Known rows, with every way that one mark hangs from another
zodi(buza pibu(furuz)): [-16  -9  -1  35  26  -9 -10  38 -23  -5  44  -9   8 -12 -30  22   0  -8
 -34 -14 -18   4  -4   3  -5  61   3  22   4 -44]
zodi(pibu(fufeka(buza))): [-15 -23  13  68  40 -14 -14  32 -18 -18  35 -14  19 -21 -32  39  -8 -12
 -39 -18 -23  22   9  16  12  63  -1  20   7 -41]
zodi(fufeka furuz pibu(buza)): [-18  -5   3  52  16  -6   5  43 -31  -3  19   8   8 -13 -41  22   7 -27
 -37  17  -3  -3   8  -8 -14  61   0   9  10 -45]
furuz(zodi): [-10  -7  -9  12   8 -13 -22  19 -29   5  20  -5  28  -6  -8  26 -16  -3
 -39   5 -37  -1   0  18   4  44  -4 -18  13 -29]
furuz(buza(fufeka pibu)): [-32 -62   0  68  24 -29 -36  31 -70 -10  47 -14  31 -15 -11  45 -15   8
 -28   2 -42  42  -9   8  15  43   0  -5  14 -36]
furuz(buza): [-13 -25 -12  37  28 -17 -27  23 -37  -5  38 -13  26 -12  -1  29 -12   6
 -32   4 -45  16  -2  16   9  47 -10   3  22 -34]
kesag(zodi(buza fufeka(pibu) furuz)): [-20   4  -7  29  14   0  -5  30   1  13  39   7   9 -28 -36  14   5  -6
 -23  24  15 -50  -1 -11  -1  62 -15  35  12 -35]
zodi(buza furuz): [-14   0 -19  30  11  -4 -15  35 -12   8  35 -11  20 -23 -28  23  11  -4
 -26   0 -18 -12   2  -5  -3  69  -7  31  14 -42]
furuz(buza zodi): [-18 -22  -3  27  19 -19 -29  15 -47  -3  33 -14  29  -8   2  22 -27   3
 -36   2 -39  -3  -8  17   0  40  -5 -11  15 -30]
zodi(fufeka(buza(furuz)) pibu): [-26 -26   1  40  37 -10   0  41   0   3  33 -15   8 -31 -42  29 -14 -18
 -47   7  -6  -9   4 -11  -2  54  -1  14   9 -49]
fufeka(buza pibu(furuz)): [-21 -46   3  39  43 -25 -13  40 -47 -18  44 -10  20 -14 -31  35  -6  -5
 -32   0 -18   7  -5  24  18  43  -3  13  14 -35]
kesag(zodi(pibu(buza))): [  5  -3   3  36  27  -6 -15  26 -14  -7  23  12   7   0 -11  26 -23  -7
 -33  19 -21  25   3  13   7  50  -1   6   8 -32]
pibu(fufeka): [ -2 -20  -9  46  27 -12 -13  28 -25  -5  36  -7  26  -4 -15  37   3   3
 -35  -4 -45  36   9  27  19  61  -1   0  12 -32]
kesag(zodi(buza fufeka furuz pibu)): [-18  24  -6  25   4   8   2  31  18  14  32   5   0 -29 -35  12   2 -15
 -31  12  15 -39   1 -21 -14  66 -10  35   5 -46]
pibu(fufeka(buza zodi(furuz))): [-24 -18   5  77  22 -22  -8  46 -20  -5  44 -19  31 -21 -34  37  13  -4
 -26  -1 -22  36  -1  14   6  56  -6  34   8 -42]
furuz(buza(pibu) zodi): [-26 -41   9  49  17 -24 -40  16 -61  -4  28 -15  31 -16  -1  32 -17   5
 -37   8 -30   8  -6   5   1  47  -1  -5  17 -28]
furuz(buza zodi(fufeka)): [-25 -18  -1  24  16 -16 -18  19 -44   4  30 -11  23 -10  -6  18 -17  -6
 -40  13 -25 -19 -13   9  -8  34  -7 -19  18 -32]
furuz(buza(fufeka) zodi(pibu)): [-37 -30  12  57  20 -25 -25  19 -58 -12  44 -11  26 -13 -12  27 -46  -5
 -36 -12 -33   9 -10   5  -3  43  -1 -18  -3 -38]
kesag(zodi(buza pibu(fufeka))): [ -2   6   5  53  29  -1 -15  24  11  -2  45  -3   8 -15 -22  23 -11   0
 -31  -7 -12   9   4   7   7  71  -4  30   0 -35]
zodi(buza(fufeka) furuz pibu): [-33  -9  -4  59  11 -10 -10  39 -24  -2  47  -8  17 -26 -45  28  -9 -13
 -26 -16 -12  -1   1 -15  -6  71  -3  26  -5 -51]
buza(furuz zodi): [ -9 -30 -15  23  35 -14 -19  38  -4  17  50  -6  26  -6 -10  31 -22   1
 -34  11 -39  14  -4  15   6  53  -5   9   5 -42]
kesag(zodi(furuz pibu(buza(fufeka)))): [-15 -14   0  52  17 -12  -4  35 -32 -10  37  12  12  -1 -28  29 -24 -13
 -25  14 -13  24   0   4   4  53   0  10  -5 -43]
furuz(buza(fufeka pibu zodi)): [-34 -61  10  71  34 -29 -44  36 -66  -4  59  -7  35  -8  -3  43 -24   3
 -25   1 -34  33 -19  15   8  38  -6  -2   6 -40]
zodi(fufeka furuz(buza)): [-27 -16 -16  33  14 -11  -5  31 -34   2  36 -10  21 -21 -19  22   8  -8
 -33  13 -18 -15  -2  -3  -7  51 -11  13  21 -43]
kesag(zodi(buza pibu(fufeka furuz))): [ -5  -7   4  41  34  -6  -4  33  -6  -9  57  -6   3  -2 -25  22  -6  -1
 -31 -14 -11  20  -3  16   5  63   5  31  -4 -39]
kesag(zodi): [  5   0 -21   1  13  -5 -16  20   1   8  28   4  17  -4   0  27 -11   8
 -31  18 -36  10   1  20  19  44 -12   2  16 -30]
fufeka(pibu(buza) zodi): [-13 -25  17  80  32 -27 -25  44 -48  -6  36   6  25  -7 -21  34  -9   1
 -20  30 -32  37  -4  18   9  47  -4   5  13 -24]
kesag(zodi(buza)): [  3   6 -15  11  18  -1 -24  24   9  11  37  -2  13 -11  -6  21  -9   6
 -27  12 -21  -5  -8  10  12  49 -11  19  15 -32]
fufeka(pibu(furuz(zodi))): [-19 -31   3  23  23 -23 -12  24 -57  -8  38  -2  24  -1 -21  24 -16  -2
 -35   5 -26  -2  -4  22   7  45   2 -11   6 -26]
pibu(fufeka(zodi) furuz): [-11 -27  -1  56  26 -25  -5  48 -37  -6  55 -11  25   7 -18  35  12   6
 -27   1 -45  67  -8  33  10  44   5   4   3 -35]

Rows
[-28 -10   5  70   1 -16 -26  46 -22  14  36 -11  26 -32 -31  33  24   2
 -20  15 -12  14  -3 -18  -8  65  -5  44  12 -40]
fufeka(zodi(buza(pibu) furuz))
[-26 -17  15  53  29 -24  -9  49 -27 -11  43 -14  15 -14 -30  30  -4 -11
 -31  -3 -21  31 -12  11  -1  38  -1  21   3 -46]
fufeka(buza zodi(pibu(furuz)))
[  6 -11  13  61  38  -9 -10  26 -20 -15  33   8   9   5 -16  30 -17  -5
 -33   7 -22  41   7  24  12  59   4   9   1 -31]
kesag(zodi(pibu(buza fufeka)))
[-18 -12  -5  19  19  -8   8  40 -28  -3  34   2   5  -7 -31  21   6 -17
 -42   4 -17   5   0   6  -5  47   2  -5   7 -44]
zodi(fufeka pibu(furuz))
[-21 -18   6  40  30 -12 -17  36 -23  10  42  12  23 -13 -20  27  -8 -11
 -31  20 -12 -24  -6  16   3  46 -16  -4  10 -33]
buza(zodi(fufeka(pibu)))
[-26 -35   2  16   8 -17 -10  33 -57   3  22  -4  19  -2 -24  27  10 -10
 -45  17 -11   3  -9   7  -5  34   9 -19  13 -34]
buza(pibu(furuz(zodi(fufeka))))
[-26 -48   1  85  25 -22 -20  28 -57 -12  43 -17  32 -22 -20  40  13   5
 -30  -3 -26  34  10   3   6  73   1  32  14 -38]
zodi(furuz(buza(pibu(fufeka))))
[-25 -27 -19  33  16 -18 -14  24 -33  -3  55  -6  25  -8  -7  27 -23   6
 -22   8 -31  15 -11   9  11  42 -12  12   6 -41]
kesag(zodi(furuz(buza(fufeka))))
[-10 -11  16  45  21 -14 -20  24 -45  -9  15   2  17  -2 -18  24 -26 -17
 -41   7 -22  10   2  11  -7  52   6 -13   5 -32]
furuz(zodi(pibu(buza)))
[ -9   9 -25   0   0   1   5  28   5  16  26   7  12 -12 -19  19   9  -8
 -33  27 -11 -17   3   1   2  48 -14  11  15 -38]
kesag(zodi(fufeka furuz))
[-35 -48  -1  58  27 -37 -17  48 -67 -10  70 -17  29   4 -10  33 -14  10
 -20   2 -50  61 -29  24   6  22   1  -6   2 -40]
pibu(furuz(buza(fufeka(zodi))))
[ -6 -32  -1  51  39 -15  -9  38 -26  -4  33  -4  12  -8 -27  31 -23  -9
 -39  13 -31  34   9   0   3  65   9  11   5 -40]
zodi(pibu(buza(furuz)))
[-22 -28   9  58  17 -22 -26  52 -40   5  48 -14  21 -12 -26  33  20   6
 -23   9 -22  38 -16   3  -2  47   5  27  11 -36]
fufeka(zodi(buza(pibu(furuz))))
[-34 -14   0  53  15 -14 -11  40 -26   3  52   5  25 -12 -29  32 -19 -17
 -28  -9 -20   6  -2   2  -5  59  -9  12 -11 -53]
buza(fufeka zodi(furuz pibu))
[-14 -15  -9  49  25 -18 -20  48   1  20  51 -20  21 -22 -22  28  -7  10
 -25  14 -33  26  -9  -5  -1  56  -2  27   7 -39]
fufeka(zodi(buza(furuz)))
[-25 -33   2  62  31 -19 -28  37 -42  -5  54  -4  24 -20 -35  34 -17   1
 -22  -2 -24   4  -7   6  15  55  -5   6   6 -33]
zodi(buza(fufeka(pibu)))
[-19 -31  -5  48  32 -24 -18  47  -7   9  45 -23  26 -21 -23  36 -14   4
 -31  15 -35  36  -7   5   9  42  -4  22  12 -41]
fufeka(buza(furuz) zodi)
[-22 -17  12  57  34 -16 -30  27 -28  -4  49  -3  22 -15  -3  26 -30  -7
 -32  -7 -29   1  -8  11  -6  54 -14  14   4 -43]
furuz(buza(zodi(pibu)))
[ -6 -28   6  43  34 -16  -7  40 -53 -19  35   2   8   8 -25  28  -6 -14
 -35   3 -28  39  -1  19   0  50  11   2   6 -40]
zodi(pibu(buza furuz))
[-10 -10 -14  23  19  -8 -24  30 -10   7  49  -4  16  -5 -14  28 -20   6
 -23   5 -25  11 -16  13  16  40  -7   6   6 -35]
kesag(zodi(buza(fufeka)))
[ -5 -35  -3  37  43 -13  -3  36 -19   6  40  10   6  -6 -26  25 -22  -2
 -33  47  -7   5  -1   6  11  47   0   4  11 -29]
kesag(zodi(fufeka(pibu(buza(furuz)))))
[-18 -48 -10  42  26 -15 -27  36 -15  13  56 -12  17 -18 -24  38 -21  13
 -27  16 -20  29 -10  -8  16  53   5  21   2 -39]
kesag(zodi(buza(fufeka furuz pibu)))
[-26 -51   8  51  51 -29 -26  35 -62 -12  70  -4  26  -2  -6  27 -21   2
 -24   1 -27   3 -17  29   4  42  -8  12   6 -37]
fufeka(pibu(furuz(buza(zodi))))
[ -8 -36  -2  35  45 -13 -12  51 -25  14  45   2  15   6 -19  27 -15 -15
 -36  31 -20  14 -12  15  -5  41   2  -2  10 -42]
pibu(buza(furuz zodi(fufeka)))
[-33 -49   0  76  31 -35 -14  47 -35   5  63  -7  31 -19 -31  40 -28  13
 -22  19 -42  45  -6   1  17  50   0   3  -4 -34]
buza(fufeka(pibu zodi) furuz)
[-18 -21 -14   7  14 -11  -3  28 -16  19  29 -11  19 -11 -23  22 -17  -6
 -47  22 -24 -10  -2   1  -4  45   2 -17  10 -36]
buza(furuz(zodi(fufeka)))
[ -8  12  -5  13  11   2  -3  24  11   8  23  12   3 -15 -17  20 -11 -10
 -39  20 -10 -11   5   1   2  48 -11   0   9 -36]
kesag(zodi(fufeka pibu))
[-19   6  11  36  13  -6 -24  22 -15   4  26  -8  16 -22 -25  19 -20 -10
 -38 -10 -13 -23  -2  -6 -12  62  -1   8   3 -36]
furuz(zodi(buza pibu))
[-18 -54   8  83  35 -24 -31  26 -56 -14  43 -17  31 -16 -10  43   3  10
 -32  -3 -39  45   4  15  15  61   2  14  17 -31]
furuz(buza(pibu(fufeka)))
[-24 -26   0  34  33 -13  -6  45 -38   0  50  -3   9 -14 -39  21  12  -8
 -30  10  -1 -19 -11   6   0  49   0  12  13 -35]
zodi(buza fufeka(pibu(furuz)))
[-41 -48  -4  73  28 -30 -16  31 -66 -15  58  -8  32 -24 -27  34 -20   2
 -20   1 -30   5  -2   1  10  58  -9  13   5 -39]
zodi(furuz(buza(fufeka(pibu))))
[-27 -41  11  31  36 -27 -17  31 -58 -16  39 -12  24 -11 -29  29 -18  -8
 -36  -1 -10 -11 -11  23   9  36   1   0   9 -31]
fufeka(buza pibu(furuz(zodi)))
